What can hang from each mark:
j_614: j_21 j_635
j_104: j_21
j_21: j_104 j_392 j_614
j_310: j_392
j_240: j_21
j_635: j_392 j_529 j_614
j_392: j_21 j_310 j_635

Each row was made from one small tree. The marks that hang from a mark follow it in brackets, in the order of their numbers. Every link used is in the known rows. Write each row's tree.
Known rows:
j_21{j_392 j_614{j_635}}: -0.23 +0.39 -0.66 -0.44 +1.04 -0.34 -0.77 +3.49 -0.03 +0.83 -1.38 +1.27
 +1.01 +0.22 +3.09 +0.90 +0.88 -3.74 -1.32
j_240{j_21{j_392 j_614{j_635}}}: +0.39 -0.18 -0.45 -0.62 +0.31 -0.61 -1.31 +4.69 +1.67 +0.40 -1.47 +1.63
 +0.65 +0.34 +2.98 +0.22 +1.35 -4.36 -2.22
j_392{j_21{j_614}}: +0.14 +1.90 +1.30 -1.56 +2.05 +0.87 +1.28 +4.16 +0.89 -0.06 -0.15 -1.19
 +1.49 -0.27 +0.70 +1.23 +1.15 -4.49 +0.30
j_310{j_392}: -0.72 -0.26 -1.11 +0.38 +3.29 -0.41 +0.44 +1.59 +2.45 +1.10 -2.74 -2.28
 +1.37 -1.42 +1.58 +1.80 -0.31 -2.51 +1.26
j_240{j_21{j_392}}: +0.01 -0.31 -0.68 +0.15 +0.61 +0.33 -0.69 +4.21 +2.42 +1.09 -1.88 +0.19
 +0.86 -0.14 +1.72 -0.62 +0.53 -4.34 -0.87
j_21{j_104 j_392{j_310 j_635{j_529}} j_614}: +0.75 -0.05 +0.81 +0.02 +1.48 +2.72 -0.06 +4.96 -0.41 +1.99 -1.04 +0.84
 +1.47 +0.73 -1.43 -0.47 -0.59 -4.56 +1.19
j_104{j_21{j_392{j_310 j_635} j_614}}: +0.34 +0.87 -0.34 -1.02 +2.61 +2.49 +0.49 +3.76 -0.08 +0.11 -0.61 +1.32
 +1.23 +0.21 -1.42 -0.55 +0.75 -3.38 +0.34
j_392{j_21{j_104} j_310 j_635}: -0.46 +3.05 +2.05 -1.65 +1.69 +3.83 +3.41 +6.08 -0.44 -0.08 -1.30 +0.42
 +1.31 -1.07 -2.89 +0.38 +0.00 -3.70 +2.92
j_240{j_21{j_104 j_614}}: +1.08 -0.26 +0.25 -0.24 -0.29 +0.03 -0.70 +5.06 +2.96 +1.24 -0.85 -0.30
 +1.17 +0.27 +1.15 +0.52 +1.09 -5.36 -2.00
j_21{j_104 j_392{j_635{j_529}} j_614}: +1.20 -0.44 +0.44 +0.62 +0.27 +1.67 -1.00 +4.45 +0.44 +2.46 -1.50 +0.87
 +1.15 +1.10 +0.26 -1.05 -0.01 -5.08 -0.06
j_104{j_21{j_392{j_635} j_614}}: +0.69 +0.44 -0.72 -0.44 +1.50 +1.51 -0.38 +3.35 +0.61 +0.54 -0.97 +1.28
 +0.93 +0.56 +0.15 -1.06 +1.42 -3.77 -0.68
j_21{j_104 j_614{j_635}}: +0.03 +0.76 -0.11 -0.44 +0.27 +0.08 -0.16 +4.22 +0.86 +1.19 -1.28 +0.69
 +1.43 +0.06 +2.23 +1.66 +1.20 -4.13 -1.37
j_614{j_21{j_104} j_635{j_392 j_529}}: -1.12 +1.79 -0.89 -0.31 +2.80 +1.76 -0.71 +4.29 +2.53 +2.04 -2.15 +1.98
 +2.19 +1.26 +1.47 +1.30 +1.62 -2.35 -0.15
j_310{j_392{j_635{j_529}}}: -0.50 -0.38 +0.00 +0.72 +3.68 +0.41 +0.44 +2.17 +2.14 +1.46 -3.39 -1.53
 +1.41 -1.31 +0.22 +0.50 -0.38 -2.33 +2.58
j_104{j_21{j_392 j_614}}: +0.53 +0.10 -1.63 -0.52 +2.12 +1.19 -0.91 +2.83 +1.42 +1.05 -0.45 +0.20
 +1.37 +0.69 +1.09 -0.37 +1.45 -3.97 -1.17
j_614{j_635{j_392{j_21{j_104} j_310} j_529}}: -0.36 +2.02 -0.05 -0.73 +3.99 +3.50 +1.36 +4.83 +1.46 +0.61 -0.78 +0.94
 +1.94 -0.05 -0.97 +1.27 +0.22 -2.27 +2.75
j_635{j_614}: -0.97 +0.18 -0.59 +1.53 +2.15 -0.48 -0.41 +2.10 +2.64 +0.32 -1.52 -1.46
 +2.18 -0.29 +0.96 +1.00 +0.05 -2.02 -0.26
j_240{j_21{j_614}}: +0.55 -0.15 +0.45 -0.42 +0.88 -0.79 -0.55 +4.32 +2.59 +0.38 -0.82 -0.71
 +1.26 -0.20 +1.56 +0.75 +1.25 -4.58 -1.62
j_240{j_21{j_104 j_614{j_635{j_529}}}}: +0.75 -0.21 +0.23 -0.49 +0.56 +0.21 -1.27 +5.40 +2.89 +1.38 -1.37 +0.61
 +1.32 +0.36 +1.89 +0.41 +1.70 -4.75 -1.51
j_392{j_21 j_635}: -0.60 +2.77 +1.81 -1.26 +1.51 +1.81 +2.54 +4.77 +0.22 -0.40 -1.72 +0.03
 +1.09 -1.09 -0.71 -0.06 +0.88 -3.56 +1.91

Write each row's tree:
+0.54 +2.23 +2.73 -1.61 +2.67 +3.77 +2.11 +6.06 -0.09 +0.49 -0.43 -0.02
 +1.67 -0.14 -3.10 +0.29 +0.25 -4.41 +2.67
j_392{j_21{j_104 j_614} j_310 j_635{j_529}}
+0.00 +1.66 -0.38 -0.24 +2.87 +2.51 +0.42 +4.40 +2.12 +1.15 -1.17 +0.97
 +1.77 +0.33 +0.57 +0.73 +0.67 -2.71 +1.66
j_614{j_635{j_392{j_21{j_104}} j_529}}
-1.08 +1.47 -0.79 -0.66 +0.69 +1.55 -0.47 +4.27 +1.28 +2.47 -2.24 +0.89
 +1.59 +1.07 +1.68 +0.30 +1.10 -4.45 -1.28
j_614{j_21{j_104 j_392}}
-0.56 +2.13 +2.08 -0.92 +2.64 +2.38 +1.85 +4.72 +0.81 +0.43 -1.80 -0.48
 +1.56 -0.72 -1.05 -0.54 +0.91 -3.56 +2.84
j_392{j_21 j_635{j_529}}
+0.10 +0.05 +0.20 +0.18 -0.02 +0.51 -0.17 +4.77 +1.68 +0.64 -2.46 +1.21
 +0.44 -0.26 +0.81 -1.31 +0.52 -4.14 -0.37
j_240{j_21{j_392{j_635}}}
+0.82 +0.57 -0.06 -0.77 +2.42 +0.75 +0.89 +3.37 +2.23 +0.82 -1.49 -1.87
 +0.99 -0.47 +0.81 +1.93 +0.15 -4.36 +0.52
j_310{j_392{j_21{j_104 j_614}}}
-0.78 +0.03 +0.12 +1.31 +3.13 +2.03 -0.10 +3.34 +0.70 +0.67 -1.94 +0.27
 +1.94 +0.13 -1.63 -0.70 -1.07 -2.05 +2.10
j_21{j_392{j_310 j_635{j_529 j_614}}}
+0.68 +1.34 +0.84 -0.63 +5.26 +2.94 +0.91 +4.03 +1.60 +0.24 +0.86 -0.93
 +2.19 +0.44 -2.12 +1.37 -0.26 -2.87 +2.81
j_635{j_392{j_21{j_614} j_310} j_529}
+1.05 +0.50 +1.11 -0.45 +2.83 +1.55 +0.80 +4.02 +1.92 +1.13 -2.10 -1.15
 +0.99 -0.33 -0.59 +0.63 +0.15 -4.15 +1.83
j_310{j_392{j_21{j_104 j_614} j_635{j_529}}}
-0.65 +2.39 +1.76 -2.33 +4.12 +2.29 +1.81 +4.97 -0.01 -0.49 -0.20 -0.14
 +1.95 -0.66 -0.59 +1.80 +1.09 -3.39 +2.07
j_392{j_21{j_614{j_635{j_529}}} j_310}
+0.90 -0.39 -0.66 +0.26 -0.16 +0.82 -1.04 +3.88 +0.80 +2.26 -0.82 +0.12
 +1.17 +0.93 +1.61 +0.23 +0.04 -5.24 -1.38
j_21{j_104 j_392 j_614}
+1.03 +0.29 -0.35 -0.51 +1.08 +0.87 -0.29 +5.47 +2.37 +0.27 -0.42 +1.69
 +1.04 +0.28 +0.30 +1.47 +0.69 -3.52 -1.17
j_240{j_21{j_104 j_614{j_635{j_392{j_310}}}}}
-0.34 +1.99 +1.77 +0.02 +2.99 +3.71 +1.81 +5.23 +1.30 -0.10 -1.04 -0.23
 +2.02 -0.04 -3.49 -0.17 -0.47 -2.77 +2.95
j_392{j_21{j_104} j_310 j_635{j_529 j_614}}
-0.34 +0.42 -0.36 +1.31 +0.82 +2.35 +0.29 +4.27 +0.53 +0.83 -1.85 +1.11
 +1.35 +0.33 -1.59 -0.46 -1.26 -2.88 +0.75
j_21{j_104 j_392{j_310 j_635{j_614}}}
-0.45 +2.53 +1.54 -0.29 +1.86 +3.07 +2.43 +5.35 +0.68 -0.81 -1.17 +0.27
 +1.59 -0.42 -3.18 +0.41 -0.38 -2.70 +1.99
j_392{j_21{j_104} j_310 j_635{j_614}}
-1.55 +1.00 -0.96 +0.81 +2.17 -0.10 -1.21 +2.71 +2.35 +0.67 -2.03 +0.26
 +2.02 +1.13 +1.60 +0.73 +0.67 -2.46 -1.70
j_635{j_614{j_21{j_392}}}
-1.26 +0.65 -0.33 +0.95 +2.71 +0.95 -1.53 +3.30 +3.69 +1.95 -1.92 -0.88
 +2.77 +1.34 +0.45 +0.70 +0.97 -2.81 -0.73
j_635{j_529 j_614{j_21{j_104}}}
+0.11 +0.19 -1.48 -0.66 +2.88 +1.47 -1.46 +3.02 +1.40 +1.19 -0.99 +1.22
 +1.57 +0.82 +1.76 -0.45 +1.98 -3.45 -0.74
j_104{j_21{j_392 j_614{j_635{j_529}}}}
+1.03 +1.73 +0.29 -0.77 +2.88 +2.98 +1.55 +4.73 +1.16 +0.15 +0.86 -0.04
 +1.64 +0.47 -2.00 +1.74 -0.47 -3.51 +1.43
j_635{j_392{j_21{j_104 j_614} j_310}}
+0.51 +0.78 -0.60 -0.15 +1.84 +1.29 +0.16 +4.33 +0.81 +0.72 -0.33 +1.28
 +1.60 +0.31 +0.29 +2.22 +0.10 -2.93 -0.13
j_21{j_104 j_614{j_635{j_392{j_310}}}}
-0.65 +2.61 +1.02 -1.64 +2.35 +3.55 +2.76 +5.27 +0.51 +0.40 -0.55 -0.92
 +1.82 -0.97 -1.73 +1.23 +0.02 -3.97 +2.36
j_392{j_21{j_104} j_310}
-1.92 +1.89 -0.37 -1.41 +2.66 +2.77 -0.21 +5.11 +0.53 +2.18 -2.55 +2.13
 +2.09 +0.76 +1.04 +0.76 +1.26 -3.40 +0.31
j_614{j_21{j_104 j_392{j_310}} j_635{j_529}}
+0.33 +0.66 -0.52 +1.68 +4.47 +1.74 -0.60 +2.63 +3.95 +0.24 -0.13 -1.18
 +2.32 +0.98 -0.93 +0.46 -0.29 -1.63 +1.67
j_635{j_392{j_21} j_529 j_614}
-0.10 +1.59 -0.41 +0.79 +4.33 +2.10 +1.18 +3.20 +2.43 -1.19 +0.22 -0.56
 +2.07 +0.19 -2.21 +1.68 -0.95 -1.12 +1.79
j_635{j_392{j_21 j_310} j_614}
